Known rows, with every step that occurs:
pofev-noki-lumoreb-nefi: [ 35 -24  -9 -15 -23 -15 -11 -49  13 -23  17   5 -34  11 -14 -11 -43 -10
 -15 -27  25  25]
dusisu-lumoreb-nefi: [ 22  30 -19 -38  13  15  11 -71   5  22  -2  22 -34  -2 -24 -21 -16  -5
  17 -22 -13   7]
dusisu-lumoreb-gudi: [-27  63 -29 -13  43  -2  15 -69  -3   9  13  -4 -25 -24  -7   8 -30  10
  -2 -25  -6 -37]
pofev-noki-lumoreb-nefi-lidi: [ 31 -37  24   7  12 -22   9 -11  12  -8  19  35 -37   2 -28   5 -21 -17
 -17  -6  30  40]
nefi-lidi: [ -9  60 -13  -8  32  21 -32  24  -9  37 -13   5  26  -8  -5  23  76  10
   0  26  19  36]
gudi-lumoreb-noki-pofev: [  7  51 -19 -42 -17  -9  22  19 -25  17 -11 -28   9  -9  19  -3   2 -28
   4  21  17 -40]
fales-noki-lumoreb-nefi: [ 41 -34 -17  -4 -37 -16  -3 -33  18  36 -28 -17  34  -5 -19 -38   4 -26
  11 -53  -6  20]
dusisu-lumoreb-nefi-lidi-tigit-busu-noki: [ -8 -57  67   1  35   9  79 -22  13 -20  34  95 -42   2 -11 -11 -11   4
  10 -20 -29 -13]
lidi-tigit-busu-noki-lumoreb: [-16 -43  16  29 -15  13   6  -3  15 -57   7 -34 -16  27  26  -6   0  31
  -6  -4 -16 -13]
nefi-lidi-tigit: [-12  68  -5  16  28   3 -43  25 -15  35  -4   9   4 -14   6  23  22  18
  17  44  -2  19]
lidi-tigit: [ -7  81 -35   0  -7  12 -61 -14 -13  20  -6 -24   8  -6  17   5  -3  27
  19  24 -10   1]
noki-busu: [-38  49 -10  -7  -7  42 -65  25 -19 -16 -34 -18  34   2  13  21  55   2
   2  22 -16 -14]
gudi-lumoreb-nefi-lidi-tigit: [  49   48    8  -38   31    3   36   31  -16   29   16   17  -30  -29
  -19    7 -106  -13   13   20   -3    8]
pofev-noki-lumoreb: [ 13  -3 -21  11 -14  -5 -35 -38  13 -24  14 -35 -39  11   9  10  14  12
 -19  16  28   8]
dusisu-lumoreb-nefi-lidi-tigit-busu: [-22  11  41  26  15 -14  50   7  -5   7  20  64 -43   0 -16  -3 -12   1
   4 -10 -47   0]
soza-pofev: [  3  15 -61 -26  -2  -8 -28  10  -8  35  -7 -47  58  17   2  -2  28  19
   0  24   8   5]
nefi-lidi-tigit-busu-noki-pofev: [-60 -25  53  -2  18   0   7  69 -19 -50  14  41  18  24  16   3  64  10
  -4  32  -9 -26]
busu-noki-lumoreb-nefi: [ 42 -58  -2 -37  10  24   7 -52  23 -26 -10  -7  -7  18 -18 -29 -35  -6
   9 -40  19  27]
soza-pofev-noki-lumoreb: [ 23 -58 -36  15  -9 -42  -9 -13  13 -12  19 -54  -8  28   4   6  -6  14
 -24  28  26  -7]
tigit-lidi: [-19  21 -53  15 -46  41 -67  20  -7  27 -27 -15  58  -2 -20   9  32   6
   5   8  42  25]
soza-pofev-noki: [  5 -16 -44 -30 -13 -23 -20 -13   1  10  36  -8  36  15  11   9  23  16
 -16  26  27 -10]
pofev-noki-fales: [  5 -26 -15   7  -6   0 -45 -14  19 -18  16 -31 -63  -9  11  18  12  17
 -18  34  20   3]

Rows:
[-21 -53  48  50  20   4  26  33  13 -41   8  -3 -20  18  13  11  23  23
  -9  13  -8   3]	nefi-lidi-tigit-busu-noki-lumoreb
[ 23 -33  52 -47  24  23  93  39  -1 -27  44  54 -14  -8  -6  -1 -69  -7
  -5 -10 -11  -9]	gudi-lumoreb-nefi-lidi-tigit-busu-noki
[-29  34  28   9 -11  -5   7  51 -18   8  13  55  24   4 -10   1  -4   0
  -5 -14 -32  27]	lumoreb-nefi-lidi-tigit-busu
[-40 -43  65 -24   9  -7  29  59 -20 -47  17  83  21  26  -8 -19  10 -12
   3  -9 -14 -11]	lumoreb-nefi-lidi-tigit-busu-noki-pofev
[ -3   3 -19  41 -21  -7 -29  -7  16  36 -33 -39 -15 -19  18   6  28  -1
  10   6   4  10]	lumoreb-noki-fales
[-18  42 -37  16  19 -14 -19 -29  -2 -13 -11 -58  -4  -6  -8   7 -49   7
 -16 -31  10  -4]	noki-lumoreb-gudi
[ -4  43 -17  16  -5   0  15 -75   9  52  -8  12 -10 -19  17  -2  55  -2
  21  -8  -2 -17]	dusisu-lumoreb-noki
[ -3 -52  43  60 -35 -42  37  44   8  19  -7  29  24  -2 -10 -21   9 -20
  -3 -41 -40  11]	fales-noki-lumoreb-nefi-lidi-tigit-busu
[ 37   8 -21   9  -3   0  28   8  15  29 -19 -65 -54 -35  19  12 -42 -10
   0  26   5 -15]	gudi-lumoreb-noki-fales
[ -3  41   2  -7 -16  26  13  24 -20   7 -21 -14  21 -27  28  23  -3 -26
   2  18  -7 -47]	gudi-lumoreb-noki-busu
[ 52  42  -2 -65  37  20  47  27 -11  33   8  13  -9 -20 -29   8 -54 -23
  -3   8  14  28]	gudi-lumoreb-nefi-lidi
[-17  -9  -5 -66  14  29 -29  -7 -11 -34  -9   1  27  21   9 -15  60   4
  10  15  25 -18]	busu-noki-pofev
[ 37 -62  41  11  41  -3  17 -13  16 -14  -2  25 -31   1 -19 -12 -69  -3
  22  -7  11  29]	busu-noki-lumoreb-nefi-lidi-tigit
[  4 -63  26   6 -21   5  25 -14  14 -56  10   6 -14  28   1 -29 -56   8
  -2 -45 -22   2]	lidi-tigit-busu-noki-lumoreb-nefi
[ 22 -13 -30  22 -24  -8 -24 -22  16  33 -32 -53  32  -6   5 -16  61  -3
   3 -15   2   3]	fales-noki-lumoreb
[-44  41   2  23 -33  20 -44  11 -18  14 -35  12  59 -13  28  17  65 -17
  12  -2  -9 -24]	lumoreb-noki-busu
[-13  -9  32  52 -11 -25  18  51  -5 -12  -5   9 -21  17 -17  -3 -36  -2
 -11 -15 -33  32]	noki-lumoreb-nefi-lidi-tigit-busu
[ -6 -42 -34  15  13 -67  15 -28   7 -25  40 -41   2   8  -3  10 -78   7
 -37 -13  25 -35]	soza-pofev-noki-lumoreb-gudi
[-27   3  -2   2 -32  24 -46  19 -10  16 -35   3  79 -18  19   3 100 -15
  10  -2 -27 -34]	fales-noki-busu
